Each row was made from one small tree. Brackets hold a mark, then the marks that hang from it, in alphabetical order. Every link used is in the known rows. Write each row's tree.
Known rows:
{boliz {tabel {mago {mabit pegi}} sida vifeb}}: [ 11   9 -30  21   4  -8   1  20   5   4 -35  32 -15  -3  10 -33  16  41
 -66 -22 -25 -26   5  42  43 -20  16 -13  -1  -1  19  -4 -36  -8  -4  18
  16 -16   6  14  -5 -10  12  -8 -32 -78   0 -11  -8  22 -29  24 -25  -3
  37   1   0   7   0   5  -9  30   6  17]
{vifeb {tabel boliz {mago mabit} sida}}: [ 22  31 -31 -18 -25 -20 -12  -3   3 -11  12  -5  -2   8  41  17  16  24
 -40 -26  18  -9  11  56   8 -22 -20  -8  -3  10   9 -20  17  15 -19  20
  12  -7   4  -1  13  -5   3  -2 -10 -28  -3  -5  10  -4   3   9 -25   2
 -14   7  12   8   2  27 -16  20   6   8]
{vifeb {tabel boliz {mago {mabit pegi}} sida}}: [ 12  21 -17  -7 -37 -15 -10  -2  14  -7   3  13 -11  15  50 -19  26  36
 -43 -32  18 -12   1  66  17 -10   3  -4 -23   7  19 -25  -4   4 -36  12
  12  -4   0  -6  16  17  -2 -14 -33 -61   1  -2  18  25   0  38 -22  -2
   2   9   1   7   6  30 -10  19  10   9]
{pegi {tabel boliz {mago mabit} sida vifeb}}: [ 21  15 -43  14 -45  -4  13 -17  -5  11 -53  10  13   7  -4  15   1  40
 -57   0 -37 -18  -6 104  16 -27   7   0  12   5  24   1   5 -10   0  14
  11   6   6  19  20 -19   8   2 -33 -31  -9 -41 -60   9  -6  21 -28  -6
 -52   1  -7  13   9  22 -13  25  -1  14]
{sida {tabel boliz {mago mabit} vifeb}}: [ -5  -1 -19  16 -17 -15  -1 -12   5   7   7  13  -1   5  -5 -27  15  14
   4  20  17 -17 -33  47  12 -24   5 -21   5  11  15  16   1  -3 -13   4
  17   8  -8  15  11 -20  32  12  -9 -30   6 -13 -28  -3 -26   8 -22 -10
 -23   9  19  19   4  16  -6  -5   4  10]
{tabel boliz}: [ -5  -1  10   0  24  -7 -11  10   1  -9  -9 -31  -1  -4 -15  33 -16 -26
   8  13  50  22   5 -23 -16  16  -7  -5  -8   0  -4  -2  36   4   3  -3
  -7   4   6  14  17   0   5  15  25  38   4   9  18 -26  22  12  -1  15
  33  -4  30  -4  -8  18  13  -1   1   1]
{sida {tabel boliz {mago {mabit {pegi tavi}}} vifeb}}: [ -5  -1   7  20 -18  -3  10 -19  14  11 -28  31  -7  12   4 -45  28  25
   5  40   6 -18 -19  66  19 -13  40  -6 -10   1  28   2 -35 -16 -27 -13
   5  19 -26  12   7   4  12  -7 -22 -54   0  -6 -23  37 -33  14 -15 -15
   3   6 -10   5   9  11  -8 -11  11   1]
{vifeb {tabel boliz {mago {mabit {pegi tavi}}} sida}}: [ 21  23 -11 -13 -28  -5  -1  -6  14  -9  -6  11 -10  13  59   0  23  38
 -43  -4   6 -12  24  72  17 -13  17   6 -20  -2  22 -32 -20   5 -34   7
   4   4 -12  -8   6  13 -21 -18 -26 -56  -6   4  11  30  -3  14 -17  -5
  15   3 -13  -7   7  23 -18  11  14   2]
{tavi gomun pegi}: [ -14  -11   45    6   57   -8  -37   22   -1  -11   32  -12  -13   -9
  -37  -16  -31  -22   81   17   25    9  -12 -107    0   17  -23   -2
   -1   -9  -30    7   14   20    4   -8   -9   -5    5    7   28  -11
  -17   23   20   51   10   11   44  -28   -1  -72   45   11   46    0
   25   -5  -26  -47    9  -10   -7   -9]
{tavi gomun {pegi {tabel boliz sida}}}: [ 17  -8   4   5   7   0 -13 -26 -11 -10 -16  -4  12   8 -36   9 -37  15
  65  -1 -45  10  -4  23   0  12  -7  26   5  -8 -20   6  52  -3   4 -10
 -11  -4  15  19  37  17 -20  17 -15  33 -11 -20  -1 -17  27 -63  38   8
   1   6   5  -1 -31 -29   3 -17 -14  -3]
{mabit vifeb}: [-29  -1  10 -17  34   0 -13  31   0  -1  23 -22   2 -15  -6  12  -5 -36
  15   6  48  22  -4 -98 -18  18 -11 -20  -4   7 -12  15   9  11  23   1
  -5  -6   7  -1 -40  -6   3   1  25  39  14  11  23 -21   2  29   6  10
 -11  -6  15  -4  15  -3  17 -10  -2  -2]
{gomun {tavi {pegi mabit}}}: [  -9  -19   49    5   86   10  -17   32  -11  -10   39  -21  -36  -20
  -33   -7   -7  -41   19    2   -3   -6    7 -107   -2    6  -22    2
   12  -12  -23    7    6   -2    8   -1  -13   -3    1  -22   22  -13
   -4   21   55   50    1   41   39  -19   28  -78   22    7   46  -16
   18  -18  -21  -26   16   18    1  -20]
{tavi gomun pegi {sida {tabel boliz vifeb}}}: [ -1 -33   6  35  -4 -10  -6 -36  -5 -15  27  14  10  -4 -66 -33 -53 -34
  91  44   4  -2 -16  -5   0   9 -18  11   9  -1 -18   3  45   5  -5 -29
   6  -3  -6  22  43  19  11  35 -15  37  -5   1  19 -36 -12 -79  40  -1
  42  21  26  25 -34 -42  13 -46 -20 -11]
{mabit {pegi {tavi gomun}} {vifeb tabel}}: [ -20    1   53   -8   29    9  -16    6   13   -3  -10   -1    7    0
   20    5   18   -9   73  -11   49   12    6 -105  -12   35   -6  -11
  -37   -4  -19    3  -22   10   -7  -11   -3    3  -20  -23  -53   30
  -34  -30   10  -14    5   24   39   -4  -19    6   25    1   16    6
   -8  -17   15  -29    2  -40    9  -11]
{tabel boliz {mago {mabit pegi}} sida vifeb}: [ 12  19 -38  28 -44 -15   3   4  10   1 -32  22   1   8   8 -25  -1  40
 -72   9 -31 -14   5  86  33 -20  36   1 -11   6  39 -20 -17 -15 -23   2
   9   3  -2  20  42   8   7  -6 -54 -75  -3 -27 -14  39 -15  48 -15   0
 -12   9  -4  10   9  30   0  36   3  12]
{boliz {tabel mago sida}}: [ 13   4 -26   0  42  -4 -12  25  -7 -15  22   3 -16  -8   0  15 -16  22
 -24 -24   4  11  24   2  13 -10 -21  -8  11  -8  -4   6   8   9  19  25
   5 -20  24  28  10 -31   1  12  28  33   4   6  12 -22  -7 -24  -6   9
  62 -15  22   2 -25  -4 -10  25  -2   9]
{tavi gomun {sida tabel}}: [   7  -24   31   16   60   -6  -15    3   -3  -26   31    5    2    3
  -38   -7  -39  -46   98   20   55    9   23  -74  -13   18  -48   -4
   10    2  -21    8   21   25  -13  -26   -6  -11    0   10   -2  -26
    5   35   35   94   21   -2   42  -46   -5 -102   25    6   66    1
   32    8  -21  -31   19  -28  -13  -19]
{mabit {pegi tavi}}: [ -7  -7  52   2  54   9  -5  31  10  -1  -5 -12 -17  -7  -5  17   7 -17
   6  23  59  25  29 -60  -7  27  11  -2 -13 -11   1  -1 -19   1  -6 -10
 -17   8  -5   2  -8  -6 -26  -4  13  30  10   9  35   2   4   3  13  10
  62 -13  -4 -25  -7  -3   9   0  11 -11]
{pegi tabel {tavi gomun}}: [  8  -8  53   2  69  18  -3  10  -7   4 -60 -12  11   2 -22  49  -6  -2
  72   6  17  17  17 -62 -18  24 -24  -2   5 -14 -23  22 -14   9   7 -14
 -14  10 -11   5 -14 -48 -38   7  38  60   5 -13  -8 -31   3 -57  28   5
  16 -14  -8 -24  -3 -31  -3 -23   2 -14]
{mabit {pegi {tavi gomun sida}} vifeb}: [-11 -16  46  22  31   9  -2  12  11 -14   3  -1  11   1 -10 -16 -32 -37
  44  40  12   5  25 -94 -21  31  13   7 -16  -3  -3  -8 -35   6  -6 -35
 -15  -3 -20  -4 -18  -5 -22   0   7  24  10   0  45  -2  -6 -24  42   5
  64   4  -6 -16  16 -36  19 -29  -6 -21]
{mabit {pegi {tabel boliz mago sida}}}: [ 10   2  -5  12 -30   2  12 -11   6   4 -30  14  -3  21   0 -12 -13  48
 -40  -9 -15   9  11  69   7  10  25  19  -4  -5  19   1   9  -7  -9   9
  -3   1  11  21  40   4 -10  -9 -24  -7  -1 -23 -14  22  10  11  -5   0
   3  -7 -18   5 -15  23   3  21   0   9]
{mago {mabit {pegi {tabel boliz} {tavi sida}} vifeb}}: [-13 -13  29   0 -34  12  41 -16   8   9 -44  -4  15  10  28   0  17 -40
 -16  28  -1 -17  -2   5 -16  11  36  12  -3   0  15  -9 -26 -20 -17 -46
 -12   2 -26 -24 -48  11  15 -12 -24 -20  -5 -11 -10  17  11  34  -6  -6
   5  10 -26 -24  33   8  15 -33   2 -12]
{tabel boliz {mago mabit} sida vifeb}: [ 21  22 -50  13 -35 -15  -7   3   0  -3  -4   2   8   0  -6   2 -11  33
 -52   7 -35 -21   8  83  20 -31  10  -2   6   8  30 -21   4  -4  -5  15
  13   4   9  25  37 -12   5  10 -35 -44  -3 -31 -22  16 -13  37 -17   1
 -26   6  15  14   9  24  -9  35   0  12]
{pegi mabit}: [  2  -5  39  -9  55  13  -9  39 -11   0  12 -17 -11 -17 -20  22  13 -37
   3 -13  37  23  13 -75 -16   9 -29  -9   9  -1 -16  -1 -11   6   9  -2
  -9   6   4 -14   3 -20  -1  15  54  59  11  19  15  -7  17  -8   3   9
  37 -23  11 -13  -9   2   5  16   8  -8]
{tavi gomun {pegi mabit tabel}}: [ -5 -22  67   2  46  17 -11   5 -19   6   7   3 -10  -6 -44  -8   3 -19
  91 -29 -18   9 -30 -81   2  17 -26   7  13 -14 -40  21  -7   3   9 -11
 -13  13 -10 -18  13 -11  -8  20  34  45  -2   5  -7 -13  13 -75  33  -2
  19 -11  -7 -13 -24 -47   0 -11  -2  -7]

Which tree is each row?
[ 22  -9 -15 -28  -6  37  22 -19 -17   5 -56 -10  24  -9   0  46  14   3
  15   2 -66  16  23  47 -16   5  13  25   5  -3  -3  -5  -2 -28  18 -18
 -18  15   5  -7 -20  28 -16 -13  21  18 -16  -1 -33  30  35  22   0  -4
 -41 -12 -31 -21   8   6  -5 -11   1  -7]  {pegi {mabit vifeb} {tabel boliz sida} tavi}
[-40   3  11   5   5 -10   2  30  15  12  12  13 -16   0  37 -55  38   2
 -20 -26  10 -29 -36 -65  16   1  26 -30 -13   1   6  18 -42  -6  -4   2
   9 -16 -12 -12 -48 -13  38 -17   4 -64  12  27   2  15 -28  52 -24  -6
  39   1   1  -8  20   2   2  -1   7  12]  {boliz {tabel {mago {mabit pegi vifeb}}}}
[ 11   2  -6  22  -2   4  18  -3   1  16 -37  32  -8   6 -23  -1  -6  44
 -58 -15 -16  11  13  43  17   0   9   5   3  -6  14  12 -18  -4   8  23
   9   3  21  16  23 -22 -19 -14 -33  -6   2 -40 -35  16 -22   7  -5  -4
 -22 -11 -22  13 -16   7  -3  27  -2  13]  {mabit {pegi {tabel mago sida vifeb}}}
[-29 -15  27 -20  39   9 -11  24 -11  10  56 -12 -17 -25 -27 -24  10 -52
  39  -7  -6  13 -32 -93  -6   9  -9  -5   9  -2 -30   3  -7  -6  25  -1
 -13   0   5 -26 -12  27   7   1  33  23   3  37  21   4  10   6  17   1
  -2  -6  -3  -9  -8 -26   6  -3  -3  -7]  {tavi {pegi {mabit vifeb}}}
[ 25  14 -24 -24  -1  -6 -12  -7  -4 -14  14 -19   7  -5  13  48 -10  -4
  -5 -20  48  24  28  30 -13   9 -32   0 -14   5  -8 -20  53  16   0  13
   4 -12  16   2  11  21 -19   1  -2  26  -4  17  25 -24  22  14  -5  14
  12   5  24   4 -19  20  -1   0   1   2]  {vifeb {tabel boliz sida}}
[-16 -13  28   6  34   3  13  -5 -11  22  -2  -1 -16 -14 -53  14  -1 -16
  20   2  23  11 -21 -39   3   8 -16  -7  19  -8 -27  25  12   3  32  19
   4   2  11  -1   3 -15   1   6 -10  34  -6  -2 -22 -32  -8 -23   7  -1
 -10  -4  -3   4 -19 -24   3 -10  -4   5]  {tavi {pegi {tabel vifeb}}}
[ -7  -7 -23  24  -7  -7  -1 -17   2   3   4  10   0   3 -36 -14 -13  12
  10  24  31   8 -17  43   5 -12   0 -11   5   3   7  23  16   1   5  13
  17   9  -1  27  20  -3  21  11   5   9   4   0 -23 -14 -27   3 -11  -2
  -3   0  20  28 -13  10  -4  -5  -1   9]  {sida {tabel boliz mago vifeb}}
[  8  -3 -12   3 -18  -4   1 -20  -7  -1  30   0 -10   7 -19   1 -24  33
  -8  -3 -40   4  -6  62   9 -11   4  19  20 -10  -8   3  37  -5   6  17
  -2  -1  21  18  41   5  -7  10 -16  22  -9 -17 -12 -13  13 -42   7  -1
 -12  -8  -6  10 -35  -6 -11  12 -11   8]  {tavi {pegi {tabel boliz mago sida}}}
[ -5  -4  28   8 -21   6   4 -22  12 -12 -17  -2  23   9  18   6 -13 -40
  35  14  28   5  18 -36 -23  37   6   8 -30  -1  -7 -29  -2  17 -16 -29
  -2   3 -29 -19 -19  32 -16 -16  -7  -8  -7  19  43   0  -5   1  31   5
  44  19  -3  -7  17 -19   7 -48  -1 -14]  {mabit {pegi {tavi gomun sida}} {vifeb {tabel boliz}}}
[ -1  20 -21 -31 -42  -8  -2 -10  11  -4  -1   5  12   0  60 -11  34  -8
 -21 -28  22  -1  -7  20  -2   5  11  -4 -34  16   9 -26  18  -2 -25  -9
   5 -15   2 -22 -43  63   5 -32 -39 -71  -2  16  21  33   7  71 -13   2
 -23  23  -2  -2  18  28  13  -7   5   4]  {mago {mabit pegi {vifeb {tabel boliz sida}}}}
[-12   3 -30 -11 -56  -7   8 -21  -2   4  21   6   1   4  15 -39   4  28
 -15  -3 -71 -33 -37  46  12 -25  21  11  15   2   3   0  17 -14   4   4
  -1  -9   7  -2  -5  24  15  -7 -29 -40  -7 -22 -27   9   7  11  -4 -12
 -71  10 -16   5   5  -1  -6   0 -10   7]  {tavi {pegi {tabel boliz {mago {mabit vifeb}} sida}}}
[  1 -28  24  12  35  22  -7  -2  -6  -8  52  20  11  -1 -21 -32  -6 -26
  85  26 -44  -2  12 -46  -9   6 -17   3  16  -4 -13  10 -53   8   0 -25
  -6  15 -25  -7 -19 -19  -8  12  61  52   9   3   5   6 -25 -71  25 -15
  30  -8  -8   1   7 -45  -3 -23  -5 -25]  {pegi {mabit vifeb} {tavi gomun {sida {tabel mago}}}}
[  4  20 -38 -38 -30 -10 -10  -7   1  -9  10 -14  20  -7  51  17  26 -14
 -16 -24  21  -4   3  15  -9  -1 -14 -13 -17  17  -3 -23  29   8  -7   3
   8 -15   8 -21 -51  38   8 -17 -19 -29  -4  17  10  -2  13  56 -16   4
 -52  20   7   0  24  24   2 -12   0   1]  {mago {mabit {vifeb {tabel boliz sida}}}}
[ -4  21  -2 -12 -19 -19  -9   7   8   3  16 -12 -10   8  38  18  27   3
 -31 -28  57 -11 -20   5  -1 -16 -19 -23  -8   7   4  -4   0  20 -17  15
  17   6 -14 -20   2 -25  16   0   8 -27   0  19   6 -13  -7  26 -29  -1
  -2   6  16   4  15  24 -16   6  13  10]  {vifeb {tabel boliz {mago mabit}}}
[-38 -10   4  10 -12  -5   5  -8   3   2   4 -14 -20  10  15 -30   4  10
 -21   3 -47 -52 -48 -21   6 -16  20  -1  11  -2  -4  29   4 -20   5   6
   1  -6 -22 -16 -21 -13  26  -5  -3 -39  -7  12 -16  -8   7 -21  -7 -11
 -52  12  -2  -5  22  -9   7  -5  -3   1]  {gomun {tavi {pegi {tabel boliz {mago {mabit vifeb}}}}}}
[  2  11 -38 -12 -47  -3  10 -11  -3   4 -19  -3  17  10  30  -2   9  30
 -23  -9 -46 -19 -14  51  -1 -21  22   0   9   5  14   4   3 -13   0   1
   1  -4   3   2 -22  -1  17  -8 -17 -33  -3 -24 -37  18   6  30 -24  -7
 -77   6 -13   3  23  19  -6   8  -4   9]  {pegi {tabel boliz {mago {mabit vifeb}} sida}}
[   5  -32   55   18   58   18   23    7  -22   -8   33  -10  -34  -13
  -39   14  -22  -60   -1   -3   -5  -13   14  -76  -10   10  -39   17
   35  -13  -27    8    4    4   11   -6  -13   -8   -2  -32   14  -41
   -1   26   47   75  -10   17   24  -32   38 -112   16   -2   55  -14
   -3  -18  -24  -32   16    3   -8  -24]  {gomun {tavi {pegi mabit tabel} sida}}
[-19  -6   1   0 -25  18  14  -5  -9  21  -7  -8  11   6   1  11  16  10
 -20 -21 -28   4 -32   2 -10   3  12  -1  13  -3  -4  29 -16 -11  21  12
   0  20  -9 -14 -10  11  17  -7  32   1  -2   6 -43  14   6  31 -14  -7
 -44 -13 -17   0  11  12  -8   2   3   9]  {pegi {mabit vifeb} {tabel boliz mago}}
[ 14 -14  40  -3  47  18  25   8 -10   0 -19 -21  -1  -7 -14  58 -14 -39
  -2  23  51  16  43 -45 -29  13 -26   9  27  -7 -13   2 -14  12  13 -11
 -13   1   0  -7 -14 -53 -15  18  34  95  -1  -8   0 -46  12 -54   8   5
  52 -17  -8 -18  -7 -14   4 -16  -4 -15]  {pegi tabel {tavi sida}}
[ 25   9 -45  10  -6  -6  -5  -4  -5  -7 -37 -11  15  -9 -28  38 -31  -2
 -31  22  -7  25  20  49  -1   1   0   5  -2   4  14 -18  40  -3  17   5
   3  -2  21  32  31   4 -10  11 -21  17  -7 -13  -3  -2  10  32   6  15
  -4   3  22  13  -9  16   5  14  -6   4]  {tabel boliz sida vifeb}
[ 11  15 -46 -24 -40   5  -6  -8  -8   1  29   2  15  -4  25  13  18  12
 -25 -35 -34  17  11  44  -7 -10 -10   2  -6   7  -2 -11   2   1  11  23
  10   3   9 -17  -1  33  -6 -13  11 -15  -7  19  -1  19   0  43 -11  -5
 -36  -1  -8  10   5  16 -16  15   1   6]  {pegi {mabit {vifeb {tabel boliz mago sida}}}}
[ -5   2 -10 -14 -41   4  20 -18   5   8 -41   8  14  10  31 -15  24  10
 -13  -8 -29  -1 -25  31   2   9  33   9 -15   7  14  -6  11 -31 -14 -25
  -5  -8   1 -10 -32  36  12 -23 -43 -46  -2 -20 -13  40  20  67 -14   0
 -44  10 -20 -11  17  28  18  -5   0   4]  {mago {mabit {pegi {tabel boliz sida}} vifeb}}
[-28  13  31 -25   3  -5  -1  20  15  12   3   3  -8  -3  49 -15  57 -32
  -4 -28  80  -5 -28 -94  -6  14  -7 -28 -30  11  -8   3 -22  11 -17  -1
   7 -12 -12 -46 -71  26  12 -30  -9 -43  11  22  30   4 -11  69 -19   0
 -13  12  -3 -12  25  13  12 -18  10   0]  {mago {mabit pegi {vifeb tabel}}}
[  0  19 -49 -20 -37 -11 -12 -13   3  -5  33  -7  11   1  30  22  -4  19
 -20 -24   3  16  10  32 -11  -6 -11  -9 -11   8   3  -9  24  17  11  27
  14  -8  17   0  -9  27  -3 -17  -7 -10  -3  16   7 -10  -5  44  -8   1
 -44   7   8  17   6  16 -11   5  -3   8]  {mabit {vifeb {tabel boliz mago sida}}}
[ 20   8 -28  11   8   4   7   0  -8  10 -32   9   1  -3 -31  30 -17  39
 -49  -9 -10  12  20  39   7 -14 -16   2  22  -2   5  16  -2   7  26  36
  12   1  25  23  15 -35 -15   2 -13  23   0 -37 -41 -11 -15  -6  -4  -1
 -35 -14  -9  18  -9   4 -12  27  -6  13]  {pegi {tabel mago sida vifeb}}
[ -2  11 -31  -5 -36  -2  -1   4  17  -9   0   6   7   9  42 -35   9  33
 -39  28 -56 -25  13  52  13 -10  55   9 -15   3  33 -27 -28 -23 -20 -13
  -6   3 -12   8  -5  20 -10 -23 -30 -68  -1 -14   1  56  -4  57  -3  -6
 -22   7 -19 -11  27  17  -1  10   5   0]  {tabel boliz {mago {mabit {pegi tavi} vifeb}} sida}
[ 16  13 -35  12  20  -8 -13  22  -6  -1   3   7  -2 -11 -26   8 -28  22
 -43   9   8   7  31  19  14 -19 -12   0  15   2  10  -7   0  16  16  34
  11  -4  24  29  39 -33 -18   7 -11  16   5 -26  -6  -4 -25   3  -4   5
 -17 -11  12  18  -7   3  -6  38  -5   8]  {tabel mago sida vifeb}
[ -3 -10 -24 -11 -43  11   9 -19 -15   9  29   6   1  -3 -17 -17   1  28
  -4 -17 -96  -2 -26  53   7 -12  13  24  18  -6  -9   5   4 -17  24   9
  -6   7  10  -4  17  40   4  -5   2  -8 -12  -1 -32  23  16   8   4 -11
 -57  -4 -28   8 -16  -8 -11  12  -9   5]  {tavi {pegi {mabit vifeb} {tabel boliz mago sida}}}
[ -5  13  -4   3  -7 -16 -15  17   8   1   4 -17  -4   8  18 -10   3   4
 -28  11  18 -19 -17   9   1 -15  10 -17   1   5  16   4  -2   1 -15   3
   2   5 -15   5  22 -36  23  14  13 -17   8  -6   1  -8  -2  10 -15   2
   7  -1  17  -1  14  25  -4  19   7   6]  {tabel boliz {mago mabit}}
[  0 -23 -10   0 -11  17  19 -17  -4  -7  50   6  10   0 -10 -10  -2 -32
  37  38 -26  -1  12  22 -21  -2   5   9  13   0   3  -8 -24  -9   1 -22
  -7  17 -19  -5  -8   7  16   9  43  32  -1  20  -6   9  -7 -21   2 -14
  18  -8 -13   3   4  -5  -5 -23  -3 -15]  {pegi {mabit vifeb} {tavi {sida {tabel boliz mago}}}}
